Every row comes from one small tree of marks. The marks that hang from a mark follow it in brackets, in the order of their numbers. Every link used is in the known rows. Which tree was each row made from?
Known rows
q210{q463{q994}}: -0.94 +1.11 -0.33 +0.97 -0.55 -1.66 -0.40 +1.94 -0.02 +2.30 +1.26 +1.18 -0.51 -0.74 -0.29 +0.32 -2.49 -1.73 -1.16 -0.85 +0.77
q463{q994{q938{q210}}}: -0.48 +1.39 -0.57 +1.31 -2.33 -3.34 -1.43 -0.03 +1.33 +2.28 +1.03 +0.72 -0.05 -0.37 -1.69 -1.76 -2.52 -0.10 -2.16 -2.22 +0.77
q463{q994{q747{q210}}}: -1.17 +1.39 +1.12 +1.31 -2.79 -2.99 -2.90 +0.00 +0.98 +3.59 +0.74 +0.66 -1.32 -0.91 -0.30 -1.79 -3.33 +1.30 -3.63 +0.69 +0.96
q463{q994{q747 q938}}: -0.41 +0.82 -0.11 +0.99 +0.19 -3.38 -2.76 -0.73 +1.12 +2.82 +1.01 +0.52 +0.97 -0.68 -0.54 -2.66 -2.50 +1.49 -3.17 +0.16 +0.96
q747{q210{q463} q994{q938{q673}}}: +0.48 +2.32 -1.64 +1.09 -5.14 +1.20 +0.38 +0.13 +1.42 +3.56 -1.71 -0.45 +2.10 +0.44 +1.33 +2.22 -3.64 -0.31 -3.16 +0.07 -0.39
q938{q210{q747}}: -0.90 +0.87 +0.10 +1.96 -4.28 -0.58 -1.56 +0.64 +1.95 +1.75 -1.12 +1.17 -0.85 -1.63 -1.22 -0.65 -2.43 -1.30 +1.91 -1.78 +0.38
q210{q463{q994{q938}} q747}: -0.54 +1.41 -0.84 +1.22 -0.42 -6.26 -0.93 +4.62 +1.00 +1.83 +1.02 +1.31 +3.67 -0.41 +0.04 +0.30 -2.08 -0.31 +0.11 -0.55 +0.53
q938{q210 q673}: -0.44 -0.59 +0.78 -0.06 -1.93 +3.15 -0.40 -3.07 +2.61 +2.17 -1.17 +0.82 -3.75 -1.62 +2.08 -0.82 -1.45 -1.11 -0.55 -2.14 +0.45
q210{q463 q747{q994{q938}}}: -0.27 +1.67 -2.05 +2.42 -2.80 -2.16 -0.90 +3.64 +1.35 +1.95 -1.13 +0.99 +3.06 -0.27 +0.39 +1.45 -2.73 -1.08 +1.34 +0.28 -0.36
q938{q210{q747} q673{q505{q589}}}: -0.89 -2.14 +2.38 -0.09 -3.39 +1.15 -0.05 +3.40 +1.61 +0.88 -3.00 -0.05 +0.57 -2.82 +3.47 -2.44 -0.26 +0.09 +2.21 -0.33 -1.14
q210{q463{q994{q938{q673}}} q747}: -0.43 +0.55 -0.50 +0.23 +0.57 -5.90 -0.57 +4.04 +1.65 +2.06 +0.87 +1.29 +2.80 -0.54 +2.07 +0.28 -1.43 -0.10 -0.29 -0.27 +0.53
q938{q210{q463 q747}}: -1.21 +1.44 -0.49 +1.56 -2.57 -1.45 -0.33 +2.59 +1.20 +1.70 -0.06 +1.22 +2.72 -1.69 -1.50 +1.13 -2.37 -0.84 +2.07 -2.46 +0.28
q747{q994}: -0.34 +0.80 -1.03 +3.10 -5.69 +3.46 -2.08 -0.74 +1.22 +2.50 -2.27 +0.88 -5.75 -0.58 +0.61 +0.02 -3.34 -2.61 -0.48 +0.64 -0.33
q673{q505 q938}: +0.19 -1.52 +0.64 -0.60 -3.19 +4.92 -2.90 -2.49 -0.18 +2.10 -2.44 +0.15 -4.09 -1.48 +0.20 -2.59 -0.71 -0.83 +1.06 -0.97 +0.92
q463{q994{q747{q210} q938}}: -0.62 +1.69 +0.25 +0.81 -1.85 -3.94 -2.58 -0.43 +1.07 +3.56 +0.81 +0.05 +2.21 -0.56 -0.86 -2.12 -3.21 +2.01 -4.35 +0.19 +0.96
q589{q505}: -0.43 -3.05 +0.87 +1.81 -4.85 +3.83 -1.89 -4.08 +0.68 +2.26 -0.34 +0.26 +0.28 -3.24 -1.63 -0.10 -3.56 -5.04 -0.28 -1.77 +0.44
q938{q673}: +0.09 -1.73 +1.51 -0.46 -0.82 +4.40 -0.90 -3.40 +2.04 +2.33 -1.98 +0.94 -6.00 -0.95 +3.82 -1.10 -1.66 -3.03 -1.27 +0.36 +0.68
q463{q994}: -0.77 +0.46 +0.44 +1.57 -2.64 -1.54 -2.27 +0.23 +0.77 +2.49 +0.34 +1.31 -4.88 -0.67 -0.09 -1.59 -2.49 -1.83 -1.87 -0.28 +0.71
q994{q747 q938{q210 q673}}: +0.05 -0.03 +0.01 -0.71 +1.43 +0.78 -1.12 -4.02 +2.51 +2.55 -0.38 +0.00 +3.77 -1.49 +0.76 -2.29 -1.61 +2.32 -1.99 -1.23 +0.69
q673{q505 q938{q210{q463}}}: -0.34 -0.16 -0.57 -0.71 -2.82 +3.19 -1.26 -0.74 -0.29 +2.10 -1.15 +0.24 +0.42 -1.88 -1.47 -0.84 -0.58 +0.91 +1.93 -3.31 +0.74
q994{q747 q938{q673{q505}}}: +0.58 -1.69 +0.96 -1.13 +2.09 +2.92 -1.26 -1.92 +1.22 +2.52 -1.56 -0.34 +2.18 -1.58 +1.95 -3.77 -1.14 +2.24 -1.98 +1.72 +0.81
q747{q210{q463} q994}: -0.50 +2.78 -1.12 +2.61 -7.17 +1.98 -0.58 +1.36 +0.47 +3.42 -1.56 +0.02 -0.23 -0.15 -0.42 +2.61 -4.39 -1.34 -1.99 +0.15 -0.30

Which tree is each row?
-0.62 -1.67 +1.06 -0.27 -2.61 +1.49 -0.63 +2.65 +2.16 +1.66 -2.25 +0.86 -2.31 -2.38 +2.63 -2.20 -0.37 +0.79 +1.68 -0.19 +0.11 | q938{q210{q747} q673{q505}}
-0.30 +1.40 -0.90 +0.67 +0.20 -2.39 -0.17 +1.73 +0.10 +2.36 +1.41 +0.79 +2.27 -0.34 -0.90 +0.25 -2.50 -1.17 -1.75 -1.23 +0.89 | q210{q463{q994{q938}}}
-0.96 +1.47 +0.92 +0.48 -1.47 +1.17 -1.41 -0.95 +0.39 +3.44 -0.03 +0.05 +3.21 -1.43 -0.80 -0.11 -3.55 +0.71 -2.23 +0.63 +1.06 | q994{q747{q210{q463}}}
-0.48 -1.35 +1.70 -0.15 -5.20 +3.65 -1.73 -1.31 -0.57 +1.21 -2.79 -0.81 +1.36 -2.53 -0.30 -2.59 -0.53 -0.34 +2.39 -2.96 -0.82 | q673{q505{q589} q938{q210}}
-0.40 +1.16 -1.42 +1.35 -5.69 -0.33 -3.72 -3.62 +2.38 +2.36 -1.74 +1.24 -2.64 -1.02 +0.03 +0.11 -1.75 -0.23 +1.95 -3.39 +0.06 | q673{q938{q210{q747{q994}}}}
-0.19 -0.65 +0.50 -0.49 +1.11 -2.35 -1.96 +0.48 +1.21 +2.62 +0.35 +0.30 +0.14 -1.13 +1.84 -3.73 -1.11 +2.82 -3.14 +1.25 +0.80 | q463{q994{q747 q938{q673{q505}}}}
-0.29 +1.75 -1.02 +0.33 +1.19 -0.54 -0.53 -1.59 +0.97 +2.54 +0.97 -0.06 +7.84 -1.41 -2.80 -0.94 -2.68 +2.14 -0.95 -2.00 +0.77 | q994{q747 q938{q210{q463}}}
-0.50 +0.77 -0.26 -0.07 +0.52 -3.93 -1.85 -1.33 +2.20 +2.92 +1.37 +0.56 +1.33 -1.03 +0.96 -2.38 -1.47 +2.98 -3.07 -1.04 +0.54 | q463{q994{q747 q938{q210 q673}}}
-0.44 -1.62 +1.11 -0.73 -2.00 +4.56 +0.09 +0.23 +1.37 +1.82 -1.92 +0.24 -3.33 -2.06 +1.87 -2.08 -0.67 +0.06 +0.26 -0.84 +0.26 | q938{q210 q673{q505}}
+0.64 -0.94 +0.61 -0.79 +2.29 +1.87 -1.68 -4.39 +2.23 +2.76 -0.78 +0.13 +1.86 -1.18 +2.17 -2.47 -1.84 +1.03 -2.65 +0.75 +0.86 | q994{q747 q938{q673}}
+0.68 -0.16 -0.19 -0.47 -0.77 +2.09 -0.09 -3.38 +2.25 +2.16 -1.09 +0.29 +0.52 -0.77 +0.74 -1.14 -1.89 -0.87 -1.25 -2.24 +0.45 | q994{q938{q210 q673}}
-0.35 +0.78 +0.57 -0.23 -0.57 -3.34 -2.23 -1.28 +1.90 +3.65 +0.69 +0.09 +1.20 -0.41 +1.60 -2.12 -2.39 +2.39 -4.83 +0.44 +0.79 | q463{q994{q747{q210} q938{q673}}}
-0.47 -0.94 +0.30 -0.99 -0.65 +3.49 +1.53 +2.11 +0.76 +1.99 -0.89 +0.43 +0.11 -2.17 +1.62 -0.55 -0.47 +0.60 +0.59 -1.51 +0.28 | q938{q210{q463} q673{q505}}
-1.21 +2.12 -1.82 +2.65 -4.56 -1.64 -0.59 +3.25 +1.67 +1.91 -0.61 +1.23 +1.60 -1.34 -0.93 +1.77 -2.62 -0.15 +2.14 -1.99 -0.49 | q938{q210{q463 q747{q994}}}
-0.67 +0.25 -0.43 +1.26 -4.41 -0.18 -1.30 +0.19 +3.64 +2.12 -2.19 +1.38 -3.62 -1.52 +3.30 +0.15 -1.47 -0.01 +0.84 -1.02 -0.62 | q938{q210{q747{q994}} q673}
-0.72 +1.42 -1.52 +2.72 -3.64 -1.49 -1.16 +4.07 +1.37 +2.22 -1.14 +1.39 +0.32 -0.85 +0.93 +1.82 -2.67 -1.65 +1.88 +0.76 -0.40 | q210{q463 q747{q994}}
-1.44 +1.85 -0.77 +1.54 -2.56 -4.94 -0.67 +4.12 +1.44 +1.73 +1.08 +1.53 +2.18 -1.40 -1.21 +0.58 -2.07 +0.32 +1.17 -2.52 +0.49 | q938{q210{q463{q994} q747}}
-0.37 +1.59 +0.30 -0.30 -2.48 -1.39 +0.23 +0.65 +0.88 +3.44 +0.49 +0.13 +2.04 -0.16 +0.53 +0.91 -3.16 -0.47 -3.75 -0.78 +0.79 | q747{q210{q463{q994{q938{q673}}}}}
+0.44 -0.96 +0.09 -0.39 -1.55 +0.85 -0.18 +1.14 +1.97 +1.60 -1.91 +0.03 +1.77 -1.51 +1.35 -2.25 -0.99 +0.69 +0.48 -0.73 +0.30 | q994{q938{q210{q747} q673{q505}}}
-0.99 -0.44 +0.07 -1.00 -0.55 +0.03 +0.94 +3.65 +0.77 +2.17 +0.21 +0.60 -0.37 -1.95 +1.72 -0.93 -0.16 +1.77 -0.48 -1.50 +0.20 | q938{q210{q463{q994}} q673{q505}}
+0.08 +1.59 -1.13 +1.00 -1.43 -1.55 -0.21 +0.88 +1.32 +1.61 -0.12 +0.55 +5.62 -0.85 -2.19 +0.18 -2.52 -0.65 +0.73 -2.57 +0.56 | q994{q938{q210{q463 q747}}}
-0.60 +0.04 -0.03 -0.56 -0.31 +2.10 +1.12 -1.01 +1.90 +2.23 -0.04 +0.92 -0.26 -1.60 +1.76 +0.86 -1.32 -0.77 -0.29 -2.66 +0.55 | q938{q210{q463} q673}
-1.44 +1.96 -0.68 +1.14 -0.90 -2.59 -0.53 +1.33 +0.71 +2.54 +1.89 +0.82 +2.65 -1.67 -2.08 -0.03 -2.32 +1.55 -0.66 -2.58 +0.45 | q938{q210{q463{q994{q747}}}}
-0.05 -3.34 +3.19 -0.70 -1.99 +5.43 +0.06 +0.57 +0.34 +1.22 -3.31 -0.27 -2.73 -2.12 +4.33 -3.07 -0.67 -2.31 -0.03 +1.44 -0.51 | q938{q673{q505{q589}}}
-1.17 +1.11 -0.25 +0.72 +0.90 -2.64 -1.34 +1.67 +0.19 +2.74 +1.91 +1.08 +1.48 -1.21 -0.32 -0.20 -2.35 +0.52 -1.65 -0.21 +0.80 | q210{q463{q994{q747}}}
-0.68 +1.49 -1.25 -0.17 -2.44 -1.30 -2.11 -3.36 +1.10 +2.67 +0.84 +1.14 -0.42 -0.85 -1.17 +0.52 -1.49 +0.07 +0.37 -5.10 +0.86 | q673{q938{q210{q463{q994}}}}
+0.39 +0.41 -0.75 -0.76 +0.42 +1.27 +0.97 -1.98 +1.62 +2.05 -0.24 +0.18 +3.42 -0.80 +0.49 +0.09 -1.78 -0.67 -1.02 -2.69 +0.63 | q994{q938{q210{q463} q673}}
-0.20 -0.14 -0.01 -0.27 -1.42 -1.95 -0.78 +1.35 +1.33 +2.25 +0.10 +0.30 -0.96 -0.90 +0.68 -2.60 -1.08 +1.30 -2.23 -1.21 +0.44 | q463{q994{q938{q210 q673{q505}}}}
-0.14 -0.62 -0.11 -0.41 -4.08 +4.03 -2.37 -2.19 +0.28 +2.10 -2.00 +0.15 -2.31 -1.80 -1.41 -2.29 -0.61 +0.53 +1.73 -2.84 +0.74 | q673{q505 q938{q210}}
-0.10 +1.19 -0.29 +0.82 -0.07 +0.27 -1.73 -3.11 +1.24 +2.64 +0.04 -0.14 +5.08 -1.41 -2.36 -2.19 -2.57 +1.81 -1.28 -1.40 +0.82 | q994{q747 q938{q210}}
-0.76 -2.11 +2.63 -0.62 -3.12 +4.10 +0.60 +0.87 +0.83 +1.13 -2.49 -0.36 -0.45 -2.67 +2.71 -2.53 -0.47 -0.65 +0.75 -0.99 -0.90 | q938{q210 q673{q505{q589}}}
-0.55 -0.17 -0.58 -0.48 -3.13 +0.85 -1.80 +1.40 +0.25 +1.80 -1.33 +0.66 +1.34 -1.82 -1.01 -0.90 -0.34 +1.46 +3.32 -2.76 +0.63 | q673{q505 q938{q210{q463 q747}}}
